Known rows, with every way that one mark hangs from another
q_852{q_383 q_767{q_870 q_981{q_367}}}: [ -5  -2  -8  11  17   3  -5 -10  12 -13  42   1  13  -3 -21  -2 -13 -13
  33]
q_367{q_282 q_870{q_767{q_852{q_383} q_981}}}: [-27  11   8 -30  -4   6  -4  -6   8 -10 -45 -37 -16 -23  54   1 -13  25
 -17]
q_981{q_367 q_767{q_852}}: [ 16  -6  37  13 -14  -2  28  10  16  -1  17  24  14  18 -39   4  13  19
  -1]
q_870{q_367 q_767{q_282}}: [ 16  -1 -20  19   4 -11 -18  16  -8  -5 -16 -10  -5   1 -10  -7  -7 -47
  45]
q_383{q_852{q_767{q_282 q_870{q_367}}}}: [ 14 -12 -37   8   2  -3 -47  -8 -21  33   2  31 -10  10  -9  -4   9 -18
 -19]
q_852{q_383 q_767{q_870{q_367{q_282}} q_981}}: [ -3  -1 -12  -5  21   4 -16   0   5  -9  15  -1   2   5  28   1  -1  -4
  19]
q_981{q_367{q_870} q_767{q_852{q_383}}}: [  4  24  49  -3  -4   7  35   1  20  -6  43  23  12   2 -59  16   7  -7
   0]
q_767{q_282 q_852{q_383} q_870 q_981}: [-11   3  -7  -8   0  12  17 -23   3 -18  -5  -5   8   0  30  -4   8  15
 -48]
q_367{q_870{q_767{q_282 q_852{q_383} q_981}}}: [-19  12   2 -16   0   8  -4 -16   5 -17 -10 -30 -11 -15  30   1 -26  -2
  -8]
q_367{q_282 q_870{q_767}}: [-19   7  -5 -20   0  -8   1   4 -20  15 -20 -44  -6 -17   8   4 -11  -6
   6]
q_870{q_367{q_282} q_767{q_852{q_383} q_981}}: [ -2   3   1  -5   0   3 -19  16  25 -27 -72 -12 -19 -14  61 -10   1  12
  18]
q_383{q_852{q_767}}: [ -7 -10 -21  11  -6  -1  -2   4  -9  32  17  14 -18 -17 -22  -2 -10  41
  10]
q_383{q_852}: [-10   0  -8   9  -6  -4  40  10  -8  33  -7   9 -11 -27 -42   0  10  28
   4]
q_981{q_767{q_282}}: [  6  -3  10   5  -7   1  44   0  -7   9  47  -1  15  21 -19  11   4  32
 -10]
q_852{q_767}: [ -7 -10  -8  15   2  -3  15  10 -12   7  56  -8  -2  -4 -25   1 -26  23
  42]
q_367{q_282 q_870{q_767{q_981}}}: [-23  -6   5 -29   3  -8  -4  -3  -8   9 -43 -52  -5  -9  43   2 -17   6
  -3]
q_870{q_367 q_767{q_852}}: [ 12  -5  -4  17   6  -8 -14  24   0 -11 -16 -14 -15   3   0  -7 -10 -27
  53]
q_852{q_383 q_767{q_282}}: [ -8  19 -20  16  -6  11  13  -2  -1 -10  56  14  -4 -26 -26   0 -18  24
  21]
q_870{q_367{q_282} q_767}: [  8  -2 -13   7   4 -13 -14  27  -5   1 -44 -19  -9  -7   9  -7   3 -22
  44]
q_852{q_383}: [-17  28   3  16   7   6  78  17   4  -7  48  -7   4 -37 -61   6  -1  13
  48]

Rows
[ -5 -23  -3  -1 -21  -6 -34  -3  13  26 -67  31 -13 -18  18 -12   5  48
 -27]	q_383{q_852{q_767{q_981{q_367{q_282}}}}}
[-19   3  -1   8  10   9  27   2  15 -16  50  -9  -4 -17   0   2 -30  40
  46]	q_852{q_383 q_767{q_981}}
[ 12  20  -9   6   4   8   5  -2  -5 -13   7  24   4   0 -18  -1  24 -41
 -19]	q_767{q_282 q_852{q_383} q_870{q_367}}
[-11   7  31  -3 -22   5  22   4  36 -22 -72  24   1 -33  12 -11  17  37
 -26]	q_767{q_852{q_383} q_981{q_367{q_282}}}
[ 10  -7  -7   0   8   0  29 -13 -22  15  63 -13  25  39 -14  12  12   5
 -24]	q_981{q_767{q_282 q_870}}
[  0 -16  15  -3 -10  -7 -33 -16   3   2  -7  15   7   5  -3  -3 -24 -15
 -10]	q_852{q_767{q_282 q_981{q_367{q_870}}}}
[  0  24   5   5 -11   0 -14  -5   9 -13 -15   9  -1 -28 -43  -4  -6 -45
   6]	q_981{q_367{q_870{q_767{q_282 q_852{q_383}}}}}
[ 19  -4  -6   4  -1  -3 -11  -2 -18   1 -11  17   7  21  -5  -4  22 -44
 -32]	q_767{q_282 q_852 q_870{q_367}}
[  2  17  14   3 -14  16  44  -4  10 -12  45  15   4   5  -6   9   9  52
 -26]	q_981{q_767{q_282 q_852{q_383}}}
[ 26  -9   7  -2   3   1  -1  -5 -11   4  32  13  14  51   6   9  22 -14
 -35]	q_981{q_767{q_282 q_852 q_870{q_367}}}
[-17   4   1 -23 -10  -3 -12   1 -15   8 -37 -36 -14 -15  29   0  -8  10
 -19]	q_367{q_282 q_870{q_767{q_852}}}
[ 12  12  12  -8  10   9  21   6   3  -4  29   9   8  26   7  13  32   9
 -18]	q_981{q_767{q_852{q_383} q_870{q_367{q_282}}}}
[ -8 -17  23 -12  -8  -9 -26  -5   6   8 -25   4   3  -2   9  -2 -17   6
  -5]	q_852{q_767{q_981{q_367{q_282 q_870}}}}
[ 20 -10  17   0  16   0  19   6  -9   5  50  -1  13  50  -8  13  18 -12
   0]	q_981{q_767{q_852 q_870{q_367}}}
[ -8  -2 -10   0   7   3 -17 -11  12  -9   4   6  10  -9   6  -5  -1   5
   4]	q_852{q_383 q_767{q_870 q_981{q_367{q_282}}}}
[  4 -28  -8  -8  16  -8 -33   0  -9   7  -6  -9   4  27  41  -2  -4  -8
   5]	q_852{q_767{q_870{q_367{q_282}} q_981}}
[  5   1 -18   4  19   6 -23 -12   2 -15  33   8   5  11  14   0  -9 -25
  14]	q_852{q_383 q_767{q_282 q_870{q_367} q_981}}
[ 17  -1 -13   8  12 -10   5   2 -24  11   9   6  17  18 -32   1  19 -64
  -2]	q_767{q_282 q_870{q_367}}
[-12   2 -15   3  -8   9  -4  -8  16 -30 -27 -23 -13 -18  47 -11 -20  31
   0]	q_870{q_767{q_282 q_852{q_383} q_981}}
[  3  17 -10   5  -3   3 -13  24  12 -20 -46  -3 -20 -24  22  -8   8  -2
  27]	q_870{q_367{q_282} q_767{q_852{q_383}}}
[ 17  -7   9  -6  17  -6  20   9 -14  18  31  -7  19  42  -5  14  28 -10
  -3]	q_981{q_767{q_870{q_367{q_282}}}}
[ -2 -15   1  -7 -17  -4 -45 -20   4  27 -38  34 -10  -9  -3  -4  -9   4
 -37]	q_383{q_852{q_767{q_282 q_981{q_367{q_870}}}}}
[  1  24  47 -17 -17   8  21   0  20   0  -3  28   8  -6 -25  12  23  16
 -37]	q_981{q_367{q_282 q_870} q_767{q_852{q_383}}}
[ 12  -6   4   6  14  -6  11  11 -15   3  10   2   6  20 -20   0  16 -41
   7]	q_767{q_852 q_870{q_367}}
[-10   8 -10  -6   4  -6  -1  -6 -23   9  15 -36  -2  -9 -17   4 -24 -33
  15]	q_367{q_870{q_767{q_282}}}
[  5 -20  -3  10 -19  -6 -35  -8  15 -20 -69  -6  -3  -3  32 -18 -13   3
 -11]	q_870{q_767{q_282 q_852 q_981{q_367}}}
[ 10 -25 -27  -1   4  -3 -52 -15  -9  26 -22  23  -9  17  27  -5   3  -5
 -28]	q_383{q_852{q_767{q_282 q_870{q_367} q_981}}}
